What can hang from each mark
k538: k297 k352 k913
k294: k18
k481: k538 k879
k297: k156
k879: k481
k352: k156
k67: k294 k913
k156: k288 k297 k352 k436 k481 k913
k913: k67 k156 k538

Known rows, with every way that one mark hangs from another
k538(k352(k156(k288))): [-51  -2  -7   2 -46  -8  -1  -2   6   0  -2  13  14  12  23  17 -33  34
   1   4   1 -59 -11  34  -7  -4 -13   5  17  -4  -6   2 -37   0  -1   5]
k538(k352 k913(k67(k294) k156)): [-12  -5   2  -3  -2  16   6 -12  22  -4 -25  -1   9  13 -41  26 -17  56
 -12  14  23 -93 -25   8  -5   6  -6  -5   5   8  38  -2  41  -4   5  -8]
k156(k288 k352 k481 k913(k67)): [-56   9  -5  10  -2   2  -1  -2  28  -6  42   2  -7  42  30  -1 -32  17
   0   0  -7 -45 -19  35   9 -54  -2 -12  -3   6  16   1 -59  -7 -10  -5]
k538(k297(k156)): [-10  -1 -12 -22   9  -6   0  17   4  -2   6   9   6   5   4  -6 -12  26
   2  -2   3 -14 -13 -26  12  21  14  -9   0 -10 -32   5   6 -16  -9 -21]
k156(k297 k352 k481 k913): [-36  10 -28  34 -25   8  -9  -1  24  -3  30  -4 -22  17  32  -3  12  14
   3  -1 -10 -44  -6  -4   7 -47  -6  -7  -7 -15  14   1 -25  -2 -11  11]
k67(k294(k18) k913): [ 18   6  12 -11  13  22  13 -11  14   0  -7 -27   5 -10   1  16  -4  20
   0   2  -2   2 -19  51 -15  -2  18   1   2  -2 -12   3  12 -15  -8 -23]
k879(k481(k538(k297))): [  9   7 -15 -13 -44   9  -7 -18   4   7 -16  -6   1 -21 -19  -7  -3  32
  -5   0  -4  20 -33  21  -2  27  -4 -28   0 -31 -22   5  15  -4 -25   4]
k481(k538 k879): [ 13   0  -8 -10 -62 -11   6  -5  -2   6 -13   9  -7  -3  24  -6   5  26
  -7  -2   2 -13  -7 -22  -2   3   0 -31   4  -2  -4  -2  18  -1  -8   4]
k481(k538(k913(k67)) k879): [  7  -2  -5 -29 -24 -12   7  -1   5   2  11  16 -10   2  26   6  -1  29
 -14   3  26 -26 -13   0  14   9  -2 -42  12   9  17  -3  20   0  -1   3]
k67(k294 k913): [ 10  -2  10 -18   3  17  -3 -11  18   1  -6 -31   5  -2  -4   9  -5  21
  -2   3  -5  -3 -11  16 -12  -2  -5  -1   0  -1 -10   2  16  -8 -10 -15]
k67(k913(k538(k297(k156) k352))): [ 13  -2  -7 -42  -8  30 -10   4  13   2  36   7  13  -2   3  15 -17  46
  -2   6   0 -43 -20 -39 -12  36   3  -8   5  -8 -45   5  25 -26 -20 -33]
k538(k913): [  3  -2 -10  -1  12   5   1   1   2   0   9   3  -3   7   5  10  -4   1
   1   7  21  -8  -2  -6  27   9  -5  -1   8  -7  21  -1  -5  -1   9  -7]
k879(k481(k538(k913))): [ 14   6 -11 -15 -27  16  -3 -14   6   9   0  -4  -9  -6  -7  10  -1  22
  -1  10  12  10 -33  29  31  16 -14 -26   8 -18  21  -1  14  -3  -5   1]
k481(k538(k352(k156(k288)))): [-53   3 -10 -17 -80 -14  -1 -13   4   6  -5  19   6   7  20  16 -36  41
  -7   3   4 -43 -31  20  -5  -3 -16  -2  15  -4  -3   1 -22  -4  -6  11]
k297(k156(k352 k436)): [-22   4  -3 -32  -9   0  28  26  16  -2  16  12  -9 -18  22   7 -13  15
   2   3  -1 -38   6 -13   5 -16  16  -7  22   7 -13   1   2 -15   4  -9]
k481(k538(k352) k879): [  6  -4 -14 -11 -98 -11  -2 -10   1   6 -15  16   0  -6   5   5   1  41
  -8   5   2 -61  -6 -22 -10  12  -6 -32   2  -5 -14  -5  33   0 -12   6]
k481(k538): [ -1   5  -4 -17 -34  -6  -1  -9  -1   6  -2   6  -8  -1  -3   0  -3   8
  -7   1   3  20 -21 -13   1   3  -3  -9  -1  -1  -1  -1  13  -2  -6   6]
k352(k156(k297 k913)): [-34   3 -23  22 -13   7 -16   5   8  -4   4   5  -7  12  36   4  16  14
   1  -3   8 -18   3  14   8 -19 -14   1   1  -4   8   4  -5   4  -2  19]
k352(k156(k436 k481(k538))): [ 10   8   4 -13 -44 -15   3  -3   9   5  -7  11   0 -39  37  13  -8  22
  -2  -8  -7   2 -38  32 -16 -13  13  -2  -3  -1  20   4  -8  -5  -1  11]
k352(k156(k288 k481 k913)): [-37   7  -9  26 -21   0 -17   0  16  -1   7   4   5  36  51   4 -23  20
   8  -5  -6 -23 -26  41  18 -37  -2   3  -9  -7  23   5 -60  -3  -4  -7]
k352(k156(k297 k481 k913(k67))): [-33   5  -8  19   8  -6 -25   5  17  -7  33   8  -9  12  43   6   8  18
  -3  -7  -5 -39 -22  57  -4 -32  -2  -9 -14  10  21   5 -19   0  -5  16]
k538(k297(k156) k352 k913): [-15  -6 -28 -19 -15  -2  -7  13   9  -3  11  16  13  11  -6  16 -18  43
   1  15  25 -72 -18 -29  32  40   2 -12   6 -23 -23   2  19 -18  -4 -26]
k538(k297(k156(k352 k913))): [-29   3 -32 -13 -14   7   1  20  15  -4   4  11  -6  33  17 -10 -24  33
   2   6   8 -36  -3 -30  22  -2  10 -13  -1 -17 -29   6  -6 -14 -13 -26]
k538(k352 k913): [ -3  -5 -16   1 -24   6  -8  -5   7  -1   4   7   5   3  -9  22  -7  17
   0  16  22 -60  -5  -4  18  16 -11  -8   7 -11  13  -4  15  -1   7  -6]
k879(k481(k538)): [ 11   6  -1 -14 -41  10  -3 -17   2   9  -4  -5  -7 -13 -14   1   0  17
  -1   2 -11  16 -28  37   2   9  -9 -26   0 -13   0  -1  16  -3 -13   6]
k156(k352): [-19   3  -8  -5 -11  -1  18   2   5   0   3   0 -14   6  15  -4 -20   7
  -3   3  -3 -20   9   2  -5 -12  -1   0  10  -1  -1   1 -21   1  -2   1]
k156(k481(k538) k913): [ 10   8 -12   9 -47   1 -25 -15  12   5   6   2  -7  17  10  -2   2   9
   3   1  -6   8 -40  -3  19 -23   0 -12 -29  -8  19   0   5  -4 -13  -6]
k352(k156(k436 k913(k67 k538))): [  9   4   9 -32  29  28   3   3  11  -3   6  12   8 -13  33  13  -2  21
  -6  -2  20 -24   0  29 -17 -19   3  -3   3  31  21   6  10   2   1   6]
k156(k288 k436 k481(k538(k352))): [-33   8  -3  -2 -83  -6  -3 -15  21   5  13   9  13 -27   3  22  -6  37
  -3   3  -8 -53 -40  -6  -6 -25  -4 -14   8 -10   7  -4  -6 -15 -10   9]
k297(k156(k481)): [  5   2   6 -10   3 -13  -4  14   7  -1  27   9  -5  13  17   1 -10   9
  11  -4 -18 -22 -31   9  16  -5  20  -4 -16   5  -1   0 -11 -19   2 -25]
k156(k288 k352 k913): [-58   8 -20  14 -27  16   6   1  19  -1  14   2  -5  42  25  -3 -22  14
   2   5   7 -27   6  -9  19 -42 -10  -6  13  -8   2   0 -44  -1  -7  -5]
k297(k156(k288 k352 k436)): [-62   7  -3 -27 -13   1  34  22  20  -1  24  14  -3  -3  31   9 -25  23
   2   1   0 -43   1 -17  14 -32   9  -7  37   5 -16   1 -29 -20   3 -10]
k879(k481(k538(k297(k156) k352))): [ -6   3 -20 -32 -71   2 -13  -4  10   6  -3  10   6 -10 -27   4 -16  58
  -3   7  -8 -47 -44  15   6  39  -1 -36  -2 -27 -44   2  39 -20 -26 -14]

Rows
[-39   4   1  26  12  13   7   3  12  -6  19  16  -9  -7 -11   6  21  18
 -14  -6   2 -22 -11 -11 -18 -12  -2 -10  16  13  23   0  24  -2   0  23]
k913(k67 k156(k297))
[  8   1 -21 -12 -62 -10   4  -8  -2   4 -24   8   2 -11  19 -13   1  45
 -10  -4   8  -7  -8 -37  -9  22   5 -35   4 -18 -24   4  13   0 -20   6]
k481(k538(k297) k879)
[-83   9 -14  39 -29  36  20   5  29  -1  43   5 -14   9  33  11  -3  28
  -8  -1  -8 -12  -5 -40 -11 -32 -14  -4  46 -12  11   2 -28 -13 -10   6]
k67(k913(k156(k288 k297 k352)))
[  6   1  -7  13 -43 -12  15   4  10   0   0   0 -15   4  51  -9  -9  25
   2  -5 -20 -57   5   5 -11 -18  12 -19   1 -11   4   1 -39  -2  -6  -7]
k156(k352 k481(k879))
[ 15  -2 -18 -12 -50  -4   6  -2   0   6  -8  10  -8   4  30   4   3  26
  -7   5  24 -17  -9 -28  25   9  -3 -34  13  -8  16  -2  12   0   0  -2]
k481(k538(k913) k879)
[-44   9 -28  18 -25  23   8   8  26  -4  15   1 -13 -20  22   6  27  16
  -3   3  10 -38  24 -30   2 -41 -11 -10  21  -9   0   0  11   0  -5  27]
k156(k297 k352 k436 k913)
[-52   6   3   8 -24  35  29  -8  32   2 -11 -19  -2  22   7   9 -35  47
  -7   3  -6 -28 -15 -12 -14 -31  -6   5  31  -9  15   3 -26 -12  -9 -21]
k67(k294 k913(k156(k288 k352)))
[-43   5   4  -7  16  -5 -17  13  26  -6  53  12   5  48  25   3 -19  15
   8  -3  -6 -39 -39  25  32 -38   9 -17 -13  19   4   0 -27 -22  -7 -25]
k297(k156(k288 k481 k913(k67)))
[ 24   3   2 -38  25  38   2 -21  15   4 -13 -34  13  -8  -2   0 -11  42
  -4   0   4  -1 -17 -21 -26  16  -2   3   1 -10 -24   9  10 -11 -23 -20]
k67(k294 k913(k538(k297)))
[-56  -3 -29 -15 -21  -1  -3  11  16  -3  22  17  17  26   1  17 -31  50
   2  12  25 -76 -24 -33  40  22  -5 -14  21 -25 -24   2 -13 -21  -6 -24]
k538(k297(k156(k288)) k352 k913)
[-86  13 -29  23 -29  22  14   6  30  -4  24   2  -7  -3  31   8  18  23
  -2   2  13 -43  19 -31  12 -59 -17 -15  36  -9   1   0 -21  -5  -7  28]
k156(k288 k297 k352 k436 k913)
[-20  11 -24  23 -49   1 -26 -14  16   3  24   2 -14   8  17   0  26  15
  -1  -3  -5  -1 -36 -17  13 -32 -10 -15 -18 -10  19  -1  10  -6 -14  14]
k156(k297 k481(k538) k913)
[-74  14 -13  21 -25   1  21   2  30  -2  36  -1 -11 -25  40   7  10  26
  -1  -6 -14 -48  -4  -8  -7 -54  -4  -8  31 -11   7   1 -52 -11  -6  24]
k156(k288 k297 k352 k436 k481)
[  4   6  18 -24  36  -1  21 -11   8  -4 -15 -16   5  -1 -17  10  -9  21
  -7  -1   8 -28 -20  73 -19  -9  25  -7  -5  20  -4   3  10 -10  -3  -5]
k913(k67(k294(k18)))
[ 17   7  14  21   5  42  21 -10  16   1 -20 -16   8  -4 -12  18  -5  31
  -3   0  -2  -2 -27  25 -20  -5  24   9   6  -5  13   4  27 -17  -6 -25]
k67(k294(k18) k913(k156))
[  9   2  -7 -41  27  13   9   8  -1   2   8   7   5   7   8  -6 -13  32
   2  -3   7 -11 -17 -44   1  24  15  -1  -1   2 -26   7   3 -18 -10 -25]
k913(k538(k297(k156)))
[-38   9   6  -4  21  16   9 -13  20  -6  -7 -15  12  35  -7   9 -15  30
  -3   0  16 -39 -23  63   7 -42  12  -7  -2  13   1   2 -11 -12  -7 -13]
k156(k288 k913(k67(k294(k18))))
[-40   4  -9   0   8   7  -7  11  19 -10  17  11   1 -24  34  14  25  21
  -8  -4  16 -33   9  33  -9 -28  -7 -14  13  15  11   4  20   3  -1  30]
k352(k156(k297 k436 k913(k67)))
[-10   7  -6  24   8  40  15  -7   3   4   5   9  -9  -3   0   4  26  23
  -7  -7   3 -10  -9 -59 -18 -11  -3   8  16   7  28   3  17  -3  -1  11]
k913(k156(k297) k538)
[ 15   8  -7  10 -41  41  15  -8  16   8 -16  10  -2 -37 -19  21  12  35
  -6   7  15   6 -31   1  18   7  -3 -24  23 -20  45   0  46  -6   0   3]
k879(k481(k538(k913(k156(k436)))))
[-29   6  -7  40 -12  26  15   5  15  -3  -2  10   0 -43  -5  12  42  20
  -7  -5   5 -17   3 -46 -16 -20   1  -3  26  -2  24   1  38  -5   3  25]
k913(k156(k297 k436))
[-76   4 -12  12 -10  -8   6   4   6  -2  17   7  -3   8  46   7   0  25
  -1  -8   4 -17  -6  19   0 -20 -15  -2  29  -2  -1   4 -49  -1  -1  24]
k352(k156(k288 k297))
[ 40   8  17 -30  31  43  21 -21   8   5   0 -28   6  -6   6  15  -4  26
   0   0   2   6 -23  32 -25  -5  16   7   3  10  -6   5   8 -18 -10 -29]
k67(k294(k18) k913(k538))
[-10   5 -25  35 -10  17  17   0  18  -1  -4   9  -7   9  13   2 -26  39
  -4   3   7 -33 -27 -34  10   7  12   0   7 -34  36   8 -34  -7  -3 -15]
k538(k297 k913(k156(k352 k481)))
[ -7   0 -18 -24  20   6  10  22  14  -3   9  13  12 -24   8  12   1  32
   1   7  30 -25  -7 -35  33  22  15 -15  20 -14 -11   5  20 -19   2 -16]
k538(k297(k156(k436)) k913)
[-62  10  -5  20 -16  -7   7   3  20  -2  24   4   5 -32  56  15  12  28
   3 -13  -8 -33 -17  29  -8 -41  -2   0  25  -5  14   5 -50  -8   1  25]
k352(k156(k288 k297 k436 k481))
[  6   0  11   9  -4  34   6  -7  21   2 -24 -20   6   3 -16  11  -5  31
  -6   2  -5  -6 -19 -10 -17  -3   0   5   5  -2  17   3  29  -9  -7 -20]
k67(k294 k913(k156))
[  4   9 -25   9 -45   1 -26 -16  13   3  -7   1   3  11   5  -7  -1  23
  -3  -2   2   7 -42 -20  11  -1   3 -15 -29 -25  -2   5   3  -6 -24  -4]
k156(k481(k538(k297)) k913)
[  7   4   8   2 -11  -8   3   6  10  -1  -5   6   6 -39  39  12  -2  15
   5  -8 -10 -19 -15  42 -16 -15  14   8  -1  -1  20   5 -21  -4   6   8]
k352(k156(k436 k481))
[  7   2  -8 -12 -80   8 -12 -21   7   8  -7   1   0 -19 -31  12  -2  33
  -4   8 -11 -30 -30  37  -4  13 -15 -26  -1 -19  -8  -3  33  -3 -18   7]
k879(k481(k538(k352)))
[-26   6  -7  -5   3  29   1  -6   5   3   1   7   7  39  46   4 -24  24
   6  -2  13 -14 -10   7   9 -26  -9  12   7   8  17   6 -42   2  -1  -8]
k352(k156(k288 k913(k538)))
[ 38   6  15  21  10  49   1  -9  14   6  32  -1  -1  -2  17   9  -3  18
   2  -7 -20  15 -37 -27 -24  -5  10   9  -5   0  35   3  -1 -14  -7 -26]
k67(k913(k156(k481) k538))
[  2   2 -22 -14 -78   8 -15 -23   7   6 -21   0   9 -24 -38   6  -7  49
  -9   7  -6 -32 -32  20  -9  37 -12 -30  -2 -36 -31   2  31  -5 -29   7]
k879(k481(k538(k297 k352)))
[  9   1 -17 -13 -64  15 -13 -19  11   8   1   2  -2  -9 -26  22  -7  37
  -3  17  10 -39 -33  33  22  23 -21 -31   7 -26   9  -4  29  -3  -7  -2]
k879(k481(k538(k352 k913)))
[-42  10   2  38 -28  29  15   0  31   2  39   2  -6  17  34   9 -31  23
  -3  -3 -22 -15 -28  -8 -12 -34   2   3  21 -14  27   3 -54 -16 -11 -21]
k67(k913(k156(k288 k352 k481)))
[ -6   7   1   2 -17   0  17   2  18   0  10   1  -7 -31  27   5  -6   8
   1  -2 -14 -32  -4   8 -15 -28  12  -3   5  -6  15   2 -26  -5  -3   2]
k156(k352 k436 k481)
[-73   7  -8   8 -18   0  15   8  14  -3  11   9   6 -30  45  16  14  27
  -2  -9   8 -24   5  11  -6 -29  -9   1  40  -1   3   4 -30  -4   1  32]
k352(k156(k288 k297 k436))
[-66   6  -9  -4  -2   9   6   3  21  -5  31   7  -5  43  20   1 -29  11
  -5   4   9 -35   1  16  10 -42  -9 -14  14  10   4   0 -37  -2  -8   0]
k156(k288 k352 k913(k67))
[  5  -6 -37 -11 -84  -6  -4 -11   6   4 -21  14   7  -8   6   7  -5  60
 -12  11  30 -66 -11 -46  13  37  -9 -40  12 -32 -14   0  28  -2 -14   2]
k481(k538(k297 k352 k913) k879)
